Known rows, with every way that one mark hangs from another
(Z_136 Z_995): [ 2.38  0.64 -1.58 -4.77 -3.31  2.47 -0.23  4.78  2.25 -1.79 -0.88  2.90
  0.88 -5.21 -3.55  2.54  2.61 -2.92 -1.81  1.30 -4.90  5.11  1.14]
(Z_502 Z_689): [-1.03  1.26 -1.21 -1.88  0.35  5.59 -0.68  4.75 -2.94  1.28  1.44  1.71
 -0.11 -2.44 -0.42  1.78  0.87 -4.07 -1.50  2.54 -6.76  6.01  4.90]
(Z_502 Z_136 (Z_689 (Z_722 (Z_854 Z_20 Z_495 Z_995)))): [-0.36 -0.56 -1.68  0.87  4.02 -1.73 -0.16  0.78 -1.98  0.79  2.08 -0.79
 -0.35  1.23  0.02 -1.92 -1.68 -0.21  1.09  4.29  0.08  1.91  3.28]
(Z_689 (Z_722 (Z_136 (Z_995 Z_854)))): [ 2.64 -0.64 -1.37 -3.31 -2.57  2.19 -0.43  0.22 -1.63  3.14  0.54  2.98
  0.31 -3.43 -2.29  0.95  2.06 -1.70 -3.04 -0.19 -4.17  1.71  1.85]
(Z_854 Z_20 Z_495 (Z_722 (Z_689 Z_111)) (Z_995 Z_136)): [ 0.35 -1.31 -0.83  0.49  0.86 -3.60 -0.02 -1.46  5.62 -1.94 -0.53 -1.96
 -1.83  3.52  2.44 -0.54 -3.11  4.93  2.08  0.86  6.71 -6.47 -3.67]
(Z_854 Z_20 Z_495 Z_722 Z_995): [ 3.29 -2.87 -0.15 -0.76 -0.86 -2.38  2.38  0.84  6.50 -4.11 -1.97 -1.20
  1.25  2.65 -0.59  2.17 -4.57  3.35  3.03  3.85  9.06 -2.81 -2.55]
(Z_136 (Z_995 (Z_854 Z_20 Z_495 Z_722))): [ 4.03  0.70  1.60 -4.29 -2.14 -0.62  1.05  3.81  6.42 -1.37 -3.05  2.16
 -0.50 -3.09 -3.72  0.17  1.84  1.43  0.12 -0.20  3.46 -1.40 -1.83]
(Z_722 (Z_136 Z_995) Z_689 (Z_854 Z_495)): [-2.97  0.71  2.46  5.42  2.38 -2.12 -4.16 -1.77 -0.67 -3.05 -0.85  1.23
 -0.52  0.79  4.02 -0.25  2.00 -1.78  0.85 -3.67  0.61 -2.07 -0.10]
(Z_995 Z_136): [ 0.38  1.01 -0.18 -4.93 -2.71  6.10 -1.47  1.03 -1.85  1.26 -1.85  0.41
  1.89 -2.86 -1.20 -0.60  0.15 -2.10 -4.28  0.33 -7.33  4.57  1.87]
(Z_995 Z_136 (Z_854 Z_20 Z_495 (Z_722 Z_689))): [ 0.13  1.67  3.97 -2.34 -0.23  1.13 -0.78 -0.65  2.70  1.24 -3.81 -0.33
 -1.39  1.26  0.32 -3.49 -0.52  3.20 -1.22 -2.04  2.05 -4.47 -2.33]
(Z_722 Z_136 (Z_689 Z_111 Z_502) (Z_854 Z_20 Z_995)): [-6.94  1.27 -2.29  5.86  2.05 -3.51 -0.83 -2.03 -3.41  2.20  3.70 -0.74
 -0.52  2.66  4.17 -1.03  1.89 -0.65  1.02 -3.18 -0.70 -4.42 -2.27]
(Z_111 (Z_689 Z_502 (Z_722 Z_136 (Z_854 Z_495)))): [ 0.35  1.68 -3.08  1.06  1.27  1.11  1.44 -4.16 -7.35  5.82  3.76 -0.42
 -2.18  0.01 -0.64  0.47 -0.53 -1.60  0.39 -2.88 -0.91  2.23  2.32]
(Z_854 Z_995): [ 0.59 -1.01 -1.22 -3.03 -3.27  3.18  0.52  2.72  0.69 -1.82 -1.05  1.59
  2.10 -0.02 -1.63  2.82  1.49 -2.80 -1.55  4.11 -5.20  3.99  1.53]
(Z_111 Z_689 Z_854): [ 1.55  1.64  2.62 -1.17  0.85  4.12  1.31 -1.26 -7.52  0.91  0.83 -0.77
 -2.44 -0.90 -2.73  1.48  3.27 -2.53 -2.16 -1.71 -8.13  8.32  3.10]
(Z_854 Z_20 (Z_722 Z_689) (Z_995 Z_136)): [-2.66  0.00  0.65  0.03 -1.10 -3.09 -0.03 -0.60  5.67 -3.11 -1.39  0.04
 -0.14  3.64  1.53 -0.52 -1.68  3.44  0.65  2.04 -0.31 -2.68 -4.31]
(Z_111 (Z_689 (Z_722 Z_136 (Z_854 Z_20 Z_495 Z_995)))): [-0.10 -0.73 -0.44  2.81  1.20 -0.85  0.64 -3.27 -5.30  1.94  2.11 -0.94
 -1.80  3.16  0.73  0.98 -0.74  0.05  0.41 -1.15  0.38  0.54  0.84]
(Z_502 (Z_136 Z_995) (Z_689 Z_111 Z_722)): [ 1.65  1.00 -5.87 -3.24  1.90 -0.17 -0.85  3.54 -0.77  3.27  4.13  1.75
 -2.47 -5.16 -2.31 -0.91  1.70 -1.66 -1.37  3.34 -4.67  3.74  4.74]
(Z_15 (Z_854 Z_20 Z_495 (Z_722 Z_136 Z_689) Z_995)): [-2.37 -0.45  2.17  6.14 -1.91 -3.34 -0.61  1.30  2.36 -3.86 -2.22 -1.28
  1.57  1.03  1.90 -0.56 -4.53  0.89  3.97 -0.46  7.45 -3.69 -1.89]
(Z_854 Z_20 Z_495 Z_722 (Z_995 Z_136)): [ 2.91 -1.87  0.57 -1.82 -0.46 -2.77  0.92 -1.02  7.11 -3.43 -3.07 -1.79
  1.28  2.88  0.27 -0.43 -3.93  5.04  1.63  2.58  7.47 -3.69 -3.64]
(Z_722 Z_689 (Z_854 Z_495 Z_995)): [-2.73 -0.42  1.98  3.28  0.99  0.40 -1.12 -0.56 -0.74 -2.22 -0.31  0.42
 -0.96  3.04  2.36  0.62  1.37 -2.18  1.58 -0.34 -0.51 -1.27  0.87]
(Z_854 Z_20 (Z_722 Z_136) Z_995): [-0.75 -1.72  0.32  1.41 -1.65 -2.98  0.59 -0.52  5.08 -3.77 -1.64  0.20
  2.93  2.96  1.18  1.46 -2.83  2.34  0.76  3.08  3.42 -2.08 -3.15]
(Z_722 (Z_136 Z_995) (Z_689 Z_502) (Z_854 Z_20 Z_495)): [-3.72  1.88 -0.38  5.26  3.45 -5.44 -1.87 -1.29 -1.08 -1.32  1.20 -0.46
 -0.40  1.07  3.12 -0.76  0.39  0.25  2.75 -4.11  3.89 -3.10 -3.10]
(Z_689 (Z_111 (Z_854 Z_722 (Z_995 Z_136))) Z_502): [ 2.86  1.59 -3.33 -4.84 -0.62  1.60  3.01 -2.31  0.13  5.39  2.67 -0.56
 -1.21 -4.17 -3.27 -1.45  3.47  0.69 -1.18 -1.81 -2.95  0.86  0.29]
(Z_722 (Z_136 Z_995) (Z_854 Z_20 Z_495)): [-0.01 -0.73  2.10  3.14  1.47 -2.65 -1.89 -0.06  0.47 -2.77 -1.63 -0.59
  2.13 -0.49  1.52 -0.42 -0.11  0.31  0.71 -2.80  5.15 -1.84 -1.62]
(Z_136 (Z_995 (Z_854 Z_495 (Z_722 Z_689)))): [ 2.70  1.61  1.80 -3.35 -1.85  0.30 -0.34  2.67  5.87 -1.34 -2.76  3.51
 -1.84 -2.81 -2.40  0.25  3.49 -0.15 -0.08 -0.68  0.37 -1.17 -0.42]

Rows
[ 2.23 -0.05  2.08 -3.50 -1.49  4.13  1.14  3.80 -1.51  1.38 -2.59 -0.27
  0.63 -0.66 -2.51  0.36 -0.11 -0.74 -1.47  0.31  1.56  0.13  0.60] : (Z_995 (Z_854 Z_20 Z_495))
[-0.34  0.21 -3.06  0.46  1.89  1.70 -1.07  1.12 -3.15  5.76  5.08  2.02
 -2.48 -4.14  0.63 -0.49  3.17 -2.12 -1.27 -1.85 -3.82  0.26  4.35] : (Z_502 (Z_689 Z_111 (Z_722 (Z_136 Z_995) Z_854)))
[-0.63 -0.75 -0.63 -3.10 -2.01  0.03  0.13  2.10  1.26 -1.92 -1.64 -0.89
  2.40  1.61 -0.64  0.12 -0.03  1.15 -1.83  2.87 -3.35  1.65 -2.35] : (Z_854 Z_20 (Z_995 Z_136))
[ 1.33 -1.95  3.95  3.22  3.05 -3.82  0.30 -3.72  0.96 -4.51 -1.11 -2.13
 -0.36  3.86  1.77  0.65 -0.85  3.15  1.95  0.08  4.20 -1.48 -2.29] : (Z_111 (Z_854 Z_20 Z_495 (Z_722 Z_136 Z_689) Z_995))
[ 0.05 -1.11  0.81  0.66  0.80 -4.09 -0.22 -1.58  6.20 -4.15 -2.11 -1.52
 -0.61  4.76  2.36 -0.35 -3.67  4.82  2.44  1.88  6.11 -4.83 -4.16] : (Z_854 Z_20 Z_495 (Z_722 Z_689) (Z_995 Z_136))
[ 2.80 -2.67 -1.08 -1.45 -0.72  2.89  2.25  0.04 -3.91  3.47  2.07 -0.93
  0.03 -1.88 -2.27  0.91 -3.35 -0.84  0.14 -0.61  2.72  0.50  1.92] : (Z_689 (Z_722 (Z_854 Z_20 Z_495)))
[-3.42  1.16 -1.53  2.53  0.02 -1.84  0.34 -0.93  0.53 -0.44  1.07 -0.05
  0.65  1.03  1.88  1.09 -4.58  0.92  1.40 -0.13  2.36 -1.44 -2.70] : (Z_854 Z_20 (Z_722 Z_136 (Z_689 Z_502)))
[ 1.82 -0.11  3.39 -0.78 -0.83  1.34  0.32  0.21  1.95  0.49 -3.55  0.10
  1.01  0.58 -0.36 -0.70 -1.78  1.57 -0.50 -0.58  5.74 -3.61 -0.92] : (Z_995 (Z_854 Z_20 Z_495 (Z_722 Z_136)))
[-1.59  0.36  2.14 -1.14 -1.79  2.54 -0.65 -0.54  0.53  0.02 -1.82  0.81
  1.87 -0.11 -0.26 -1.77  3.21 -1.71 -1.93 -0.54 -5.18  1.15  0.60] : (Z_722 (Z_854 (Z_995 Z_136)))
[ 0.58 -1.62 -0.33 -1.41 -2.76 -1.36  2.53  1.76  6.02 -3.13 -1.22  0.40
  1.76  1.49 -1.41  1.93 -2.60  1.98  1.21  3.95  2.69 -0.71 -2.67] : (Z_854 Z_20 Z_722 Z_995)
[-0.68 -1.30 -0.72  2.44  3.26 -0.35 -0.49  0.01 -2.99  2.16  2.87  0.01
 -0.49  1.35  1.97  0.00 -0.28 -0.30  0.82  0.95  0.30 -0.12  2.54] : (Z_502 (Z_689 (Z_722 Z_136 (Z_854 Z_20 Z_495 Z_995))))
[ 2.43 -0.51 -0.50 -3.99 -0.91  4.13  0.57 -0.21 -2.78  2.72  1.15 -0.75
 -0.66 -3.20 -2.07 -0.37  4.36 -1.15 -3.57 -0.96 -6.44  2.80  2.18] : (Z_689 (Z_111 (Z_854 (Z_995 Z_136))))
[-2.03 -0.72 -0.82  2.12  2.26  0.09 -0.41  0.48 -3.19  2.65  3.27  0.87
 -0.24  0.78  1.63 -0.05  0.73 -0.98 -0.10  0.95 -3.03  0.98  2.47] : (Z_502 (Z_689 (Z_722 Z_136 (Z_854 Z_20 Z_995))))
[-6.70  2.05 -0.14  5.30  1.29 -1.88 -1.96 -3.22 -2.63  0.15  1.29  1.24
  0.79  3.17  3.93 -0.68  2.96 -2.60  0.65 -1.91 -4.22 -1.17 -0.67] : (Z_722 Z_136 (Z_689 Z_502) (Z_854 Z_995))
[-0.62 -0.86  2.64  3.22  0.90  2.76 -2.28 -2.26 -3.34 -0.34 -1.64 -0.51
  2.69 -0.02  2.48 -0.32 -0.94 -2.54 -0.74 -2.30  2.08 -0.25  2.28] : (Z_722 Z_136 (Z_854 Z_495))
[-6.35  1.08  2.72  5.79  0.92  1.86 -3.59 -2.20 -4.88 -0.49  0.10  1.12
  0.66  1.43  4.45 -0.30  1.01 -3.92 -1.23 -3.08 -4.79  0.09  1.48] : (Z_722 Z_136 Z_689 Z_854)
[ 1.27  1.39  3.60  1.85  2.10 -2.88  1.13 -3.10 -1.52 -1.82  0.16 -0.97
 -2.29  0.43 -1.11  0.34  1.47  2.24  0.10 -2.85 -1.04  3.21 -1.72] : (Z_111 Z_689 (Z_854 Z_20 (Z_722 (Z_136 Z_995))))
[ 3.35  1.35 -7.43 -6.16 -1.59  0.00  2.26  0.82 -1.35  4.05  3.02  1.47
  0.45 -5.32 -5.57  0.20 -0.77 -1.80 -0.73  2.89 -3.37  5.29  1.84] : (Z_689 (Z_502 (Z_136 Z_995)) Z_722)
[ 0.82 -0.51  0.94 -0.34 -0.02 -1.35 -1.24 -2.85  6.22 -3.30 -2.62  0.31
 -0.95  3.35  2.23 -0.26 -1.44  2.55  1.34  1.78  2.68 -3.35 -1.38] : (Z_854 Z_495 (Z_722 Z_689) (Z_995 Z_136))
[ 1.03 -1.01  1.45  1.92 -3.81 -1.01  1.81  3.57  3.91 -2.73 -2.60 -1.33
  2.22 -1.66 -1.88 -0.25 -4.57  0.71  3.70  0.73  8.05 -1.69 -1.04] : (Z_15 (Z_854 Z_20 Z_495 Z_722 Z_995))
[ 2.83 -2.92 -3.31 -2.04 -0.45  1.16  1.83 -1.29 -2.30  5.95  3.54 -1.68
 -1.67 -1.72 -1.21 -1.08 -0.53  1.30 -0.65 -1.74  2.74 -3.72  0.92] : (Z_689 Z_111 (Z_722 (Z_854 Z_20 Z_495 (Z_995 Z_136))))
[ 0.80  2.73 -0.27 -1.38  1.95  0.85  3.61 -0.78 -7.89  2.62  2.86 -2.45
 -2.29 -0.60 -3.61  0.97  1.72 -0.52 -0.25 -2.20 -4.81  7.25  0.08] : (Z_111 (Z_689 Z_502) (Z_854 Z_20))
[ 1.28  0.40  1.40 -0.94 -0.80 -0.23 -2.02  1.95  0.83 -1.54 -2.75  1.37
  1.72 -1.31 -0.21  0.40  2.04 -0.48 -1.82 -0.69  0.27 -0.07 -0.76] : (Z_722 (Z_136 (Z_995 (Z_854 Z_20 Z_495))))
[ 2.64  2.07 -4.01 -3.95  0.51  1.85  2.73 -1.60 -2.09  4.83  2.80 -1.23
 -0.57 -5.49 -4.15 -1.78  0.37 -0.94 -1.03 -0.18 -1.59  3.21  2.30] : (Z_689 (Z_111 (Z_854 Z_722)) (Z_502 Z_136))
[ 0.49  0.42 -1.10 -1.65  2.03  3.83  0.25  2.87 -3.37  2.77  3.30  0.47
 -2.13 -2.61 -0.69  0.70  4.52 -2.51 -1.62  0.91 -6.88  4.15  4.58] : (Z_502 (Z_689 (Z_111 (Z_854 Z_995))))
[ 2.85 -1.24 -0.32 -3.45 -0.99  1.82 -1.05 -0.10  1.83 -2.09 -2.87 -0.62
  1.62  1.37  0.00  0.34  0.13  0.27 -1.11  2.66 -0.43  1.03  0.58] : (Z_854 Z_495 (Z_995 Z_136))
[-3.44  1.18  0.77  2.40 -3.98 -1.22  0.10  2.51  2.66 -0.26 -0.84 -0.67
  0.14 -1.89 -0.10 -2.55 -1.77  0.84  1.46 -1.66  1.02 -2.88 -2.06] : (Z_15 (Z_854 Z_20 (Z_722 (Z_689 Z_111)) (Z_995 Z_136)))
[-5.08 -1.08  2.76  7.59  3.07 -3.76 -2.71 -2.44 -1.88 -3.65 -0.53 -1.30
  0.65  5.99  5.72 -0.08 -0.61  0.13  1.90 -1.36  3.13 -4.13 -2.00] : (Z_722 Z_136 Z_689 (Z_854 Z_20 Z_495 Z_995))
